Each row comes from the steps of one walk. Every step used is in the known rows, and no mark comes twice. Write the walk behind each row, first mark first.
Known rows:
gilo, rigi: [  4 -23 -25 -33  13   7   2  23 -20  14  -8  13  18   0  15 -15  16   6
   0   5  -1   3 -12  10 -11  15   7  19 -18 -16   9  13  32   5  27  16
 -20  22  -7  -9   9  21]
toge, mepe, ragur, zariso, vuba: [  3  18 -10 -39  28  10  -2  57 -29  24 -17  22 -21   2  20  10   9   9
  36  16  24   2  14  30  -5  26  10   8   6  18   6  13  54  -9  14  17
 -19  18 -11 -14  -7   5]
vazan, sufar, ragur, mepe: [  0   5 -24 -19  31   0   8  34  -8 -19   6  -1 -53  11 -31  11  22   5
  26  -5 -12  -2   3  29   1  17  -3  16 -22  18  10  18  48  -2   8  14
 -14  15 -10 -49   6  14]
gavum, mepe: [  5 -15 -18 -17  20   2   3  31 -27  -8  -4   7   1   9  22   2  48   8
  11   4   1   9   2  14 -14  19   7  37   2   6   8  11  48  -7  -5  18
  -7  26 -22 -29  -7  23]
rufa, ragur: [ 15 -11  -5 -28  34  -4   3  38 -33  41  -2   6  -7  -7  44 -10  21   7
  31   4  -2   6 -12  22 -16  18   3 -61  -5  -6  -2  25  28   0 -17  12
 -11  21 -13 -33  -2  10]
betof, gilo: [ 24 -35  -1 -30  27  -7   5  49 -20  23  -1  23   5 -17  47   1   4  -4
   2  -9   6   6   3  19 -13  19  -4  22  -3   9  -8  19  12 -11   2  14
 -17  23  -2  -5 -26  14]
sepez, toge, zariso, vuba: [  4   3 -32 -36  26 -18  11  46 -24  -1  -4  15 -30  -3  37   0  -4  -2
  17  -6   1   5 -15  19  -8  31  17   2  -6 -13  10  24   9  -7  -9  15
   1  16 -21 -43 -17   5]
gavum, mepe, toge, zariso, ragur, sufar, vazan: [ 15  12 -31 -28  42  -8  -4  27 -31 -12 -26   9 -29   3  25  27  31   4
  20  19   2   9 -10  23   2   5  15   3  -6 -25   2  19  47  -7  -2  15
   0  22 -19 -41   6  10]
ragur, zariso: [  9 -16 -13 -26  31  -3  -1  52 -19   3  -4   5  -5   0 -15   4   3   4
  31 -19  10   7   7  12 -11  25  -5  -5  17   1   6  15  63  -5  -8   8
 -21  28  -9 -31  -2   6]
gavum, mepe, toge, sepez: [ 19  -6 -13 -22  47   3  -7  41 -29  13 -13  12  -7   2 -12   8  43  15
  16   3 -11   9 -11  14  -9  19   6   7   6 -20  12   4  50  -6  12  20
  -4  24 -34 -18 -10   7]
betof, gilo, rigi, sufar, ragur, mepe, toge: [ 25 -19  -5 -35  19  13  -5  31 -20  22  -7  31   4  -2  12  -6  18  -7
   5 -17 -12   5  -1  21  -4   5  -4  25 -35  16   4  21  16  -2  19  14
  -7  14  13 -13  -2   8]
gavum, mepe, toge: [ 20  -1 -21 -20  30  -2  -4  25 -29   6  -9  15  -6   1  -9  10  35   8
   6   3 -11  13  -9  12  -8  15   5   6  11 -12  14  11  38  -7   5  16
   2  26 -26 -28  -1  18]
vazan, sufar, ragur, mepe, toge, zariso: [ 13  19 -24 -24  37  -1   5  34  -8  -2  -3   4 -70  12 -39  23  10   6
  31   1 -16   2 -11  33   8  13  -1  -9 -24   6  11  22  43  -3  13  15
 -11  14 -13 -54   6   6]
zariso, ragur, mepe, toge, kifal: [ 15  28 -17 -35  22  -6 -12  43 -23  19 -17 -15 -13 -31  19  -1   4  -2
  12  19 -15   3  -7  23  -3   8  21 -22   1 -15  19  12  48 -10   3  12
  -5  10  -6 -28  24   5]
kifal, toge: [ 16 -31  -5 -37  31 -18   2  37 -22  31  -5   3 -17 -19   0 -19   6  -2
   1  -7 -17   0   5   8 -10  31  -5   7  -2 -22   0  13  41 -12   9  13
  -6  23  -9 -28 -15  21]
betof, gilo, rigi, sufar: [ 17 -31  -4 -32  14  10  -1  35 -20  39  -4  33  20  -7  45 -11  13  -7
   0 -13   9   3   1  15 -13  10 -10  43 -29   6  -3  15  12  -3  11  13
 -20  23  14   1  -7   9]
ragur, sufar, vazan: [ -1 -20 -30 -30  48 -19   9  19 -17 -40  -4   3 -22   5  23  12   3  -6
  12   3  27  -2   5   5  -9   9   1  23 -11 -29  -9  15  52  -3 -22   1
 -10  22   2 -36   0  11]
mepe, toge, zariso, ragur: [ 29  17 -26 -38  35 -17  -9  40 -22  44 -24   8 -23 -22  19  19 -16   3
  20  12 -19  10 -25  21  -1  14  10 -48   0 -38   8  20  35  -7   8  18
  -8  23 -13 -33   9  -2]
vazan, sufar, rigi, gilo, betof: [  8 -11 -27 -20  10  -5  -2  35 -25  15   3  14 -21 -12 -55  18  16  -3
  37 -18  10  -7   4  26   4  17  -1  27 -23 -12  -7   6   4   1  28   5
 -11  18 -11 -25  -5  18]
gavum, mepe, ragur: [  7   6 -20 -20  25  10   4  40 -30  12  -9  16   1   9  11  11  43   8
   9   9   9  12   1  18  -8  27   5  24  -2   5  17  12  51  -8  -8  20
  -9  20 -25 -21   8  31]
gilo, rigi, sufar, ragur, mepe: [ -3 -11 -26 -30   9  16  -3  14 -15   5  -2  13   6  13   7 -19  31   0
  18 -12 -12   1   1  13 -12   9  -1  33 -45  10  14  15  53   6  10  14
 -10  16  12 -36  23  11]
zariso, toge: [ 13 -24 -18 -29  20 -15  -6  44 -33  18  -3  19  -4 -10  22  -1  -4  -7
  -4 -10 -16   5 -13   7 -14  17  17 -14  -2 -16  -3  20  18  -2 -11  14
  -9  31  -6 -20  -5  25]
sufar, rigi, gilo, betof: [ 14 -34 -28 -32   0  -9  -8  33 -35  13  -3  12  19 -21 -39   6  20  -8
  40 -28   2   0   7  19  -7  20  14  19 -20 -11 -12   9   7   1  24   5
   2  14  -9 -21 -14  23]
gavum, mepe, ragur, sufar, rigi: [  5   7 -25 -23  30   6   6  25 -36  -5 -11   6 -15  25  -8  24  36   4
   5  10  28  10   4  22   1  20   9  39  -7   0   8  12  55  -4 -22  18
  -1  16 -21 -33   1  29]
gilo, rigi, sufar, ragur, mepe, toge: [  7  -2 -26 -32  15  14  -7  11 -17  13  -6  17   2   8 -11 -13  24   0
  15 -13 -21   2  -6  11  -8   6  -2  11 -40  -3  18  15  48   5  17  14
  -4  15  10 -36  25   7]
rigi, gilo: [  9 -31 -12 -27   9 -10  -6  43 -17  27   2   9  30 -19   7   1  -7   4
  31  -8 -10   8   7  11 -10  23   2  -9  -9 -11   8   7  23  -4  -9   6
  -7  25  -6  -9 -14  15]
ragur, mepe, gavum: [  2   3  -3 -31  16  -2  -1  27 -35  19  -4   0   2   2 -27 -10   4   3
  18   1  -4   8 -22  21  -1  16  17  -1   2  -4  18   7  44 -10 -27  12
  -5  14  -3 -34   1  16]
sepez, toge: [  5  -8 -29 -27  23 -21   8  29 -25 -15   9  17 -14 -10   9 -11  23  -5
  -2  -9  -2   3 -10   3 -12  30   4  -6   6  -9  13  14   5  -8 -11  12
  -1  12 -22 -30  -7  14]
vazan, sufar, ragur, zariso, toge: [  6  -5 -26 -18  39  -2   4  49 -19 -12  -2  16 -55   8 -34  17  12   3
  26 -23  -9   1   4  23  -1  22  -6  -3 -14  12  -3  21  43   0   2  12
 -22  26 -10 -46   3   9]
mepe, ragur, zariso: [ 12   9 -15 -29  36   5   2  59 -22  29 -11  16  -1  -1 -19  13  -2   5
  22 -10  17  10   5  16  -5  34  -6 -20   6  -3  17  16  62  -6 -10  13
 -23  20 -13 -19  16  18]
sufar, ragur, zariso, vuba: [  3 -19 -30 -31  40  -2   8  55 -19 -18 -12   5 -23   3   7   5   7   7
  42 -38 -14  10  23  24 -15  33   5  10 -10  20   0  26  72   0   0  13
  -9  25 -10 -55  -8   8]
zariso, ragur, sufar: [ -2  -1 -27 -29  31 -18   1  39 -18  -5 -15 -16  -8 -13  46   9 -10  -1
  20  10  -1   2  -3  19  -4  11  12  -4   3 -26   1  13  62  -4 -30  16
 -13  25  -1 -34  13   6]
betof, gilo, rigi: [ 21 -38  -5 -35  18   6   4  41 -22  24  -9  29  19 -10  38  -8  15  -2
  -7  -3   6   5  -4  20  -9  13   3  34 -18   7  -5  19   5  -3  26  16
 -20  20   0   8 -15  18]
gilo, rigi, sufar: [ -1 -14 -23 -29   8  11  -5  16 -18  31  -3  19  19   3  23 -20  15   0
   9  -7   3   0  -6   3 -15  11  -8  33 -32 -14  11   8  41   4  10  13
 -18  25  11 -19  20   8]
zariso, vuba: [  1 -15 -23 -32  28  -8   9  54 -22  19  -7   2  -2 -13  43  -3 -19   4
  22 -17  -1   5  10  18 -17  28  12  28  -4 -14   8  17  45  -1   4  13
  -5  32 -12 -32 -10  16]
rufa, ragur, zariso, toge: [ 20 -13   2 -28  35   0  -5  59 -43  36  -8  14 -14   0  20  -5  12   2
  37 -13  -4   6 -11  26 -10  16   9 -81   6   1  -7  32  30   2 -24   9
 -14  26  -8 -33  -3   9]

Write each row's walk:
[ 16 -34 -12 -33  19  11   1  33 -19  24  -5  34  11  -4  45 -10  21  -4
   5 -20  -1   4   6  17 -14  13  -8  43 -39  19  -7  19  17  -2  14  16
 -17  20  14 -11  -7   9] | betof, gilo, rigi, sufar, ragur
[ 17 -32  -9 -32  21  14  -1  42 -20  18  -7  33   9   0  30  -7  20  -4
  14 -27   4   5  10  19 -11  14 -12  36 -31  25  -6  21  28  -1  11  13
 -20  21  13 -14  -7   4] | betof, gilo, rigi, sufar, ragur, zariso
[ 10 -38 -16 -25  -4  -6  -7  52 -12  11   1  19  37 -27 -19  -5  -1  -2
  61 -25 -18   1  -7  16 -10  18   8  -4  -6 -18  -2   7  20  -2  12   7
  -9  23  -6   2  -3  23] | rigi, gilo, betof
[ -4  -4 -36 -32  42 -22   2  36 -23 -25 -17  -9 -11 -22  58  12   7  -6
  17   9   6  -3   8  15  -6  10  12   7 -11 -32  -5  16  54  -4 -16   8
 -13  21   1 -37  19   7] | zariso, ragur, sufar, vazan
[  2  -6 -19 -31  25  -4   5  23 -29  -9  -6   3 -16   6 -20  -5  22   5
  26 -13 -23  11  -9  24  -7  23  16   0 -18  18   9  16  55  -6 -20  17
  -1  10  -5 -54  -1  17] | sufar, ragur, mepe, gavum
[  6   0 -30 -22  29  -7   4  23 -29  17   3   6 -46  -1 -33  19  20   0
   7  -4  20  -5   6  20   0  20  -7  33 -18  -7  -3  10  18  -1  16   9
 -15  20 -14 -43  -4  12] | vazan, sufar, rigi
[ 12 -22  -1 -34  14  15  -1  27 -30  29  -8  33  14   1  18 -14  20  -5
   9 -17  -2   6  -7  23  -5  10   1  37 -39  20   0  15  19  -4  -2  16
 -12  14  17 -15  -6   9] | betof, gilo, rigi, sufar, ragur, mepe, gavum
[  5 -24 -22 -33  23 -16   1  15 -28  -5  -2  -7  -9  10 -19  21 -10  -4
  20  -5  24   5   7  17   1  12   9  20 -13 -18  -8   9  37   1 -31   3
   4  19  -1 -34 -23  10] | ragur, sufar, rigi, gilo
[ 10   6   9 -30  26   4   0  32 -46  46  -5   1  -6   2   7 -16  20   7
  37   7  -4   8 -27  33  -4  13  17 -66  -4   1   9  20  31  -3 -35  12
  -4  12  -6 -39  -1  12] | rufa, ragur, mepe, gavum
[ 12  10 -22 -30  26  -1  -8  23 -11  18  -1   7 -33  10   2   4   9  -3
  38 -19 -18   5  -1  16 -11  11  -7  -2 -35   8  12  20  64  -6 -19  13
   0  16  11 -64  13  -4] | rigi, sufar, ragur, mepe, toge, zariso
[  9  -9  -4 -28  41  -6   8  29 -27  18  -3  -5 -22  13  37   0   2   6
  36   9  13   5 -16  26  -8   8   5 -56   0 -15  -7  23  44   2 -44  10
  -9  22  -5 -37  -7   5] | rufa, ragur, sufar
[  6  -7 -25 -22  18  -7  -2  28 -29  26   5   8 -27  -7 -38  22  10   1
  18  -7  14  -2  12  23   4  20  -6  24 -25  -7  -1   6   8   0  14   4
 -10  19 -10 -33 -14  12] | vazan, sufar, rigi, gilo
[  5 -16 -27 -33  33 -16   7  11 -29 -15  -3 -10 -29  17 -13  18  -1  -5
   7  -2  29   2   1  16  -3  11   8  28  -7 -20  -9  13  49   0 -29   8
  -1  19  -3 -45 -17  10] | ragur, sufar, rigi
[  3  20 -21 -34  24  -5   1  39 -33  -9  -2  31 -29  -1   0  -2  34   0
  13  11  17   0  -3  16  -3  30   7 -14  12  14  12  13  13 -12   0  14
  -9   4 -22 -19  -7   5] | sepez, toge, mepe, ragur, zariso
[ 15   2  -8 -33  47   7  -6  76 -32  38 -16  23  -5  -2 -21  13  -2   4
  19 -14   8   7  -2  17  -5  33   6 -28   0 -12  11  15  57  -3 -11  16
 -25  23 -18  -6   8  14] | mepe, ragur, zariso, toge, sepez
[ 13   0   6 -29  25   3   1  42 -30  28   2  -9 -10   3  24 -12  26   5
  37   8  -6   3 -12  34  -7   9  12 -59  -5   9   8  28  35  -1 -17  11
  -5  12 -11 -37   2  13] | rufa, ragur, mepe
[ 14 -39   5 -40  53 -12  -2  55 -21  41 -11  -1 -17 -18  -4 -19  16   6
  12  -6 -16  -5   5  10 -11  35  -5   7  -9 -34  -2   5  57 -11  17  17
 -15  21 -19 -16 -27   5] | kifal, toge, sepez
[ 12 -31  -9 -32  43  -8  -9  64 -33  26  -8  15  -6 -10  20  -2   6   2
   7 -10 -16   1 -15   9 -16  21  18 -12  -9 -28  -6  13  34  -1  -4  18
 -18  28 -15  -6 -16   8] | zariso, toge, sepez
[ 13  -8   0 -48  24  -8  -6  29 -37  36 -15  12 -32  -6 -16   1   9  -2
  14  18  11  -3  16  25   7  25   6   9 -16  -6  -8   8  33 -13   9  11
   1   9  -5 -19 -29  15] | kifal, toge, mepe, ragur, sufar, rigi, gilo
[ 15 -27  -5 -33  13  15  -1  36 -18  14  -2  25   8   2  30 -11  25  -6
   9 -17  -4   3   5  23  -9   8  -2  42 -39  28   0  21  23  -2  13  15
 -14  14  15 -13  -5  10] | betof, gilo, rigi, sufar, ragur, mepe
[ 14 -20 -11 -28  27  -6  -8  61 -31   8  -7  16  -8  -1 -13   5  -6  -4
  18 -25  -3   6  -3  11  -8  19   9 -19  15  -3  -1  21  44  -3 -13   9
 -17  32  -5 -26  -2  14] | ragur, zariso, toge
[  3  -3 -27 -17  43   0   8  42 -10 -14  -1   9 -55   9 -35  18  17   8
  35 -19  -2   1  11  24  -3  25 -14   8 -12  15   1  17  53  -1   6  12
 -25  23 -12 -48   3   6] | vazan, sufar, ragur, zariso
[ 20   9  -8 -31  24  -6  -7  32 -18  10   0  -4 -13  -4 -41   2   2   0
  11   1 -18   5 -14  18   1   8  10 -22   8 -11  24  16  44  -7   6  11
   4  14 -11 -29   7  14] | ragur, mepe, toge
[ -1   9 -19 -35  18 -17   1  14 -47  -1  -2  35 -23  -6   9 -15  31   0
   7  14   7   2 -24  11  -7  27  16  -7   9   0   5   3  -3 -15 -14  15
  -3   7 -17 -27 -20   2] | sepez, toge, mepe, gavum
[  5  10 -20 -31  38  -4  10  35 -15  14  -8   7 -15  12  -4  17 -16   2
   9   9  23   9  -8  15  -1  23   0  -5  -2 -22  12  12  62  -4 -35  14
 -15  19  -8 -19  10  20] | mepe, ragur, sufar
[  2  15 -24 -38  15 -12  -1  21 -40 -11   0  25 -27   3  -7   8  26  -5
   9  17  23  -1   0  19   5  23  16  -2  -7   5   4   9  -3  -9 -11  10
   6  -2 -19 -20 -21   8] | sepez, toge, mepe, ragur, sufar, rigi, gilo
[  9 -14   5 -45  25 -12  -4  22 -43  45 -16  21 -29 -14   1 -22  16   4
  11  17  -6  -1  -7  18  -4  27   7   5   1 -12  -7   3  35 -18   7  15
  -8  18  -4 -23 -28   8] | kifal, toge, mepe, gavum
[  4  16 -28 -35  18 -18   1  44 -23  -9  -6   0 -29  -9  31   0  18  -6
  16  10 -10   2 -21  25   1  21  22 -20  -5  -6  16  24  17 -11 -11  18
  -2   5 -17 -46   3   4] | sepez, toge, zariso, ragur, mepe
[  1  18 -12 -37  28   1   1  29 -22  10 -11  15 -31  13  24  12   6   6
  21  37  28   0  -3  24  -3  14   9   6   1   5   1   8  52 -10 -10  19
 -17  14  -7 -10  -7   7] | toge, mepe, ragur, sufar
[  9   3 -22 -35  29  -4   3  29 -29  21  -9   6  -5   7 -27  26 -11  -2
  13   1  29   8   5  19   5  24   6   0 -17 -18   6  10  41   0 -29   9
  -3  13  -7 -22  -2  22] | mepe, ragur, sufar, rigi, gilo
[ -1   3  -7 -37  18  -4  -4  17 -44  31 -13  27 -13  -3  21  -8  18  10
  24  27  12   4 -19  18 -10  18  15   4   4   4  -5   0  32 -14  -8  18
 -17  19  -3 -18 -21   1] | toge, mepe, gavum
[ 32  14 -19 -35  35  -8  -6  21 -20  34 -10  16 -25 -20  -3  -1  -8   3
  -2  13   7  10 -16   2 -16  16   3 -21   6 -30   8   7  32  -9   4   6
  -8  17  -9 -18   1   2] | mepe, toge, kifal
[ 14 -11  -9 -44  35 -21   1  44 -18  31 -23 -11 -42 -11  32   0 -14  -2
  18  13 -12   0  -7  26   3  21   9  -7 -10 -33  -5  20  58 -13  -9  17
 -10  22  -2 -41  -7   6] | kifal, toge, zariso, ragur, sufar
[ 14  -2   4 -44  31  -2  -4  48 -30  36 -16  17 -34  -9  -9  -9  18   3
  16  14   3  -2  13  22  -1  31  -1  -1   4   3   0  11  51 -17  21  15
 -15  14 -10 -16 -14  13] | kifal, toge, mepe, ragur, zariso
[  3   6 -29 -33  49  -8  10  31 -20  -7 -11  15 -17   3   7  19  -1  -3
   7   8  32   4   5  11  -3  21  -1   4 -16 -27   5  16  54  -4 -22   7
 -13  15  -5 -23  17  23] | mepe, ragur, sufar, vazan
[ 18  16 -12 -34  33   8  -5  62 -32  34 -15  25 -15  -4  -9   9  -8  -1
   8  -3  22  11  -3  13  -8  30   8 -25   2  -2   8  17  48  -6 -19  10
 -23  19  -8 -12  15  19] | mepe, ragur, zariso, toge, kifal
[  5 -14 -24 -24  29  -2  -8  38 -21   9   1  21 -18   5   8   0  11  -7
  34 -42 -14   4  13   4 -20  20 -12   6 -24  14  -1  19  63  -2 -31  10
 -10  28  15 -55  10   0] | rigi, sufar, ragur, zariso, toge
[  5   2 -21 -23  22   7   1  29 -36   0 -10   9   1  19 -15  26  32   4
  15   7  23  13   8  23   4  21  11  30 -11   1   9   9  46  -3 -27  13
   3  16 -19 -25  -5  28] | gavum, mepe, ragur, sufar, rigi, gilo
[ -2 -13 -30 -26  34 -10  -5  21 -21  11   4  22  -2 -15  42  -5  24 -11
  20 -19  15  -5  19  -7 -24  15 -19  34 -33 -15  -1  11  43  -6 -11  -1
 -12  24  15 -44  18   3] | rigi, sufar, vazan
[  0   3 -23 -33  17 -16   2  25 -31 -19   5  24 -28  -6  27 -11  39  -1
   6  15   5  -3  -8  11 -10  22  12   2   8   9   5  11   3 -13   5  15
  -4   7 -21 -23 -19   3] | sepez, toge, mepe
[ 24   5 -19 -25  31   0  -4  28 -27  17 -15  15 -20   8   4  18  27   9
  17  12  -5  15 -19  21  -4  13   9  -1   4 -12  11  16  42  -8   4  20
  -1  25 -26 -34  -6  14] | gavum, mepe, toge, zariso
[  9   4 -26 -36  25 -12  -2  51 -17  31 -21  -5 -18 -14  66  13  -4   4
  32  16  -5   6 -13  28  -8  18  15 -15 -13 -16   1  23  48  -8  -4  21
 -21  23  -7 -39   7   1] | toge, zariso, ragur
[  0  -1 -16 -29  25   1 -12  27 -38  20  -8  33 -22   7   8  -3  16  -3
  40 -27  -5   4   3  10 -16  19  -4   3 -22  20  -7  11  58  -6 -36  12
 -12  25  18 -52   1  -8] | rigi, sufar, ragur, zariso, toge, mepe, gavum
